Each row was made from one path, in order. Every step used is in the known rows, and no mark comes twice. Write each row's path.
(in the rows, 128 means zero)
Known rows
fiva, retel, besa, fota, redis: [112 128 109 138  76 128 112 155 122 106 166 130 117 164 124 124 121 124
 119 128 171  92 132  93  77 159 148  94 146 175]
lifo, retel, redis, sanod, muzunu: [137  68 152 144 126 178 116 126 158 121 128 100 113 109 135 178  94 119
 125 138 198 110 156 160 129 171 122 147 121 128]
fiva, retel, besa, fota: [108 115 130 153  80 150 109 127 124 105 172 113 132 151 144 118 112 117
 113 152 173 140 130 102  81 162 122 103 135 183]
retel, redis, fota: [112 102 142 133 118 138 121 142 143 122 147 158 130 103 109 195  97 169
 109 139 169 107 122 126 154 150 148 163 130 102]
retel, lifo: [173 144 122 131 138 130 151 119 161 151 131 114 161 157 134 133 128 128
 147 153 133 122 121 113 122 138 148 108 119 146]
redis, fota, lifo, retel: [126  91 150 143  98 139  84 140 151 108 120 137 143 144 158 178  95 142
 134 115 170 154 132 140 149 158 136 138 138 108]
fota, redis, sanod, muzunu, suta: [134  96  78 100 141 133  98 131 150 127 132 128  74 117 141 180 143 152
 156 144 143   4 165 167 111 140 143 102 151  69]
retel, redis, sanod, muzunu: [126  79 136 118 145 189 125 116 155 117 138  98  98  88 125 186 116 142
 121 127 174  86 151 169 127 164 130 141 120 101]
besa, retel, redis: [121 152 141 147 121 130 147 133 149 144 165 143 121 132 102 145 126 142
 106 141 118 147 122 129 134 163 139 149 111 133]
lifo, retel, redis: [133 118 160 169 109 129 121 136 150 146 136 138 142 126 118 150  85 117
 128 132 175 154 126 119 124 139 135 160 111 154]
fiva, retel, besa, fota, redis, sanod: [124  93  96 129  84 164 107 148 145 116 170 127 114 158 135 148 131 132
 116 141 156  58 154 125  96 174 146  73 171 150]
fota, redis, sanod, muzunu: [144  95 102  88 139 152 124 142 130 109 115 111  83 122 129 166 146 133
 143 115 160  41 165 158 125 151 140 108 153  96]
besa, fota, lifo, retel, redis, sanod, muzunu: [137  67 168 164  80 209  77 116 192  89 121  87  87 110 146 203  83 137
 143  97 203 139 158 183 119 165 133 146 103 151]
sanod, muzunu, suta: [121 120 108 122 137 117 100 115 130 120 134 111  97 109 154 150 123 140
 143 153 158  92 137 146 103 129 118 131 115 102]
bagik, bebo: [125 115 123 105 116 145 107 125 109 155 114 103 131 121 123 137 125 109
 128 127 133 120 136 143 124 128 123 109  95 121]
sanod, muzunu: [127 119 135 114 133 141 122 127 109  98 116  98 104 113 137 136 127 124
 131 119 166 120 138 141 116 139 117 136 116 131]
besa, retel: [135 153 129 127 121 112 138 133 133 135 156 138 124 154 126 118 150 130
 116 146  98 143 130 128 141 160 124 127 135 135]
lifo, bebo: [124 119 129 153 105 144  86 150 123 124 133 143 121 134 149  97 120 117
 133 115 118 161 131 116 156 127 126 129 114 153]
fiva, retel: [122 106 134 120 114 135 132 115 119 126 146 120 129 132 133 124 117 120
 130 140 148 153 128 122 114 151 136 111 131 130]
besa, fota, fiva: [106 130 141 154 121 170 100 124 134  91 101 113 105 137  89 156 120 155
 115 123 124 118 135 128 111 113 142 140 126 181]
fiva, retel, redis, sanod, muzunu, suta: [111  60 114 122 131 172 108  94 161 132 171 108  87  88 143 195 104 153
 137 169 184  82 154 168 104 171 136 117 125  74]
redis, sanod: [140  85 115 118 139 163 124 118 152 136 131 122 122 125 139 151 139 136
 123 140 110  92 151 157 146 146 126 110 152  99]
fateso, muzunu, suta: [113 128  77 144 121  88  93 115 142 126 141 137 114 112 146 160 136 136
 155 149 136  76 141 131 124 126 123 121 146  91]
suta, muzunu: [124 131 119 141 137 144 139 114 107 126 105 131 105 161 133 118 149 136
 131  92 130 114 144 133  85 133 129 119 128 123]
besa, retel, redis, sanod, muzunu, suta: [120 105 110 130 138 159 114 110 173 147 172 122  83 109 135 192 132 163
 120 177 123  75 157 175 132 181 124 134 127  78]
fateso, muzunu: [125 127  99 134 118 112 121 127 123 103 122 124 121 120 131 147 141 121
 142 120 145 106 141 124 137 131 125 124 151 119]
lifo, fota, fiva: [ 99 125 156 121 147 184 111 135 114 123 103 113 130 128 117 146 130 158
 118 100 107 127 131 166 105 131 147 122 123 173]
redis, fota, lifo, bebo: [108  96 133 143  93 166  57 150 144  93 137 156 120 131 162 161 110 155
 135  90 132 169 126 134 183 148 143 129 121 101]
redis, fota, fiva: [ 94 105 128 123 158 158 100 141 114  98 105 141 130 133  90 189 127 170
  99 138 139  94 131 131 149 139 145 145 156 109]
fiva, retel, lifo, fota, redis, sanod, muzunu: [179  87 138  68 114 180 142 127 142 125 143  85 122 143 172 165 131 134
 167 130 170  67 161 169  94 196 174  56 143 158]

Which path is each row?
[ 93 129 140 144 151 161 124 144 136 117 143 154 124 135  67 212 123 188
  78 146 121 111 128 133 160 172 155 170 141 112]  besa, retel, redis, fota, fiva
[ 75 119 110 146 159 178 113 127 106 116 144 112 150 162 101 138 135 125
  92 136 149 133 124 111  75 169 127 103 141 137]  fota, fiva, retel, besa
[178 165 158 116 115 139 149 132 152 163 158 111 163 168 165 122 144 140
 134 156  89 145 127 145 126 179 153  97 120 191]  besa, retel, lifo, fota
[151 103 107 121  88 143 112 146 162 113 128 138  89 140 119 162 128 149
 140 127 123  43 162 147 137 133 152 104 161 141]  besa, fota, redis, sanod
[122 120 162 176 106 158 103 126 178 133 131 128 135 125 126 163  87 127
 139  90 173 178 121 143 114 147 142 150  96 130]  fota, lifo, retel, redis
[ 85 133 122 169 129 182  90 143 130  97 124 110 127 152  99 143 125 145
  88 133 137 103 128 111  83 134 127 128 131 183]  retel, besa, fota, fiva
[ 95  82 154 132  98 170 111 116 160 105 164 138 125 112 125 211  92 172
 123 104 182 168 117 145 137 175 162 136 119  79]  fiva, retel, redis, fota, lifo
[139 123 128 138 161 171 142 102 145 134 123  98 159 169 101 155 129 136
 137 153 139 133 121 111  98 155 166  99 134 152]  fota, fiva, retel, lifo
[ 72  88 112 129 149 174 104 140 100 102 149 130 155 158 106 178 121 149
  83 157 169 112 126 108 105 185 134 114 166 113]  redis, fota, fiva, retel, besa
[194 141 126  94 119 151 157 148 172 172 157 132 142 174 155 155 161 149
 145 150  78  59 153 167 136 189 178  68 152 157]  besa, retel, lifo, fota, redis, sanod
[134 140 140  95 105 127 121 162 115 136 126 138 117 127 139 129 129 142
 143  90 123  96 135 147 108 133 160 103 131 164]  lifo, fota, redis
[179  96 131  83 115 164 147 127 161 159 153 115 147 157 160 160 137 143
 162 137 127  69 149 159 109 182 187  51 152 148]  fiva, retel, lifo, fota, redis, sanod
[ 94  66 131 140 160 216 127 100 154 125 142 115 116 116  77 196 116 158
 105 133 136 112 142 155 120 166 155 123 142 105]  fota, fiva, retel, redis, sanod
[ 93 115 131 157  76 176  90 119 152  92 165 103 126 152 154 138 113 130
 119 106 162 168 123 121  78 170 131  91 118 156]  fiva, retel, besa, fota, lifo
[143  75 146 159 120 166 119 129 176 153 138 130 140 121 125 169  93 125
 125 148 160 115 149 152 142 157 134 139 133 124]  lifo, retel, redis, sanod
[186 179 140 105 112 115 157 160 148 165 152 130 151 179 145 126 154 140
 146 133  92  95 132 134 117 173 179  88 130 187]  besa, retel, lifo, fota, redis
[128  87 128 135 138 175 132 118 169 147 149 132 122 105 117 179 118 148
 115 134 130 100 139 158 140 149 140 134 132  96]  retel, redis, sanod
[ 81 103 140 143 153 170 108 138 137 109 118 148 125 109  69 216 103 188
  92 129 155  95 121 131 141 142 155 170 134 103]  retel, redis, fota, fiva
[144 145 152 127 162 186 129 126 144 142 108  96 166 156 123 153 134 155
 134 124 111 118 125 149  98 147 164 104 116 192]  retel, lifo, fota, fiva
[124 124 129 161 120 130 109 154 126 141 143 128 170 167 154 112 114  90
 112 151 171 136 131 105 100 156 107 120 133 159]  lifo, retel, besa
[119  71 133 158 127 187  72 104 203 131 137  99  96 103 161 210  90 145
 152 123 182 101 151 189 105 164 129 136 106  73]  fota, lifo, retel, redis, sanod, muzunu, suta
[135  70 128 152 128 158  88 113 174 148 141 113 105 100 152 189  93 133
 139 170 188  80 160 168 115 158 124 143 122  97]  lifo, retel, redis, sanod, muzunu, suta
[168 121 164 109 106 158 148 113 139 154 152  98 170 149 168 126 118 131
 151 145 141 155 125 140 100 174 163  80 120 183]  fiva, retel, lifo, fota
[188 106 131  80 131 173 134 143 151 133 121  91 122 140 164 168 140 145
 159 119 143  42 158 179 106 173 166  75 137 152]  retel, lifo, fota, redis, sanod, muzunu
[103  79 150 129 103 143 129 126 133 118 168 150 131 106 113 193  89 163
 109 150 187 134 124 121 147 172 154 143 135 102]  fiva, retel, redis, fota
[128  79  97 110 145 157  94 107 151 130 136 106  92 104 160 177 136 146
 140 164 145  53 159 173 121 146 117 114 138  72]  redis, sanod, muzunu, suta
[ 89  77 155 159  79 186  70 130 158  98 169 158 119 110 145 185  77 162
 130  91 175 191 116 125 170 176 166 136 105 104]  fiva, retel, redis, fota, lifo, bebo
[138  76 166 184  77 195  79 118 213 117 132 113 111 122 137 194  81 142
 139 106 158 139 150 171 129 154 142 138 114 146]  besa, fota, lifo, retel, redis, sanod
[ 89 108 133 184  54 195  48 138 149  83 173 115 120 157 176 109 103 120
 129  93 151 200 126 110 106 171 134  96 103 182]  fiva, retel, besa, fota, lifo, bebo
[ 90  80 133 116 138 164 108 123 108  98 126 131 129 137  96 190 114 165
 105 147 157 119 133 126 142 162 156 126 161 109]  redis, fota, fiva, retel
[117 149 104 147  89 123 107 171 134 114 147 137 119 159 122 127 129 128
 122 121 150  70 131  97  89 137 140 110 133 178]  retel, besa, fota, redis
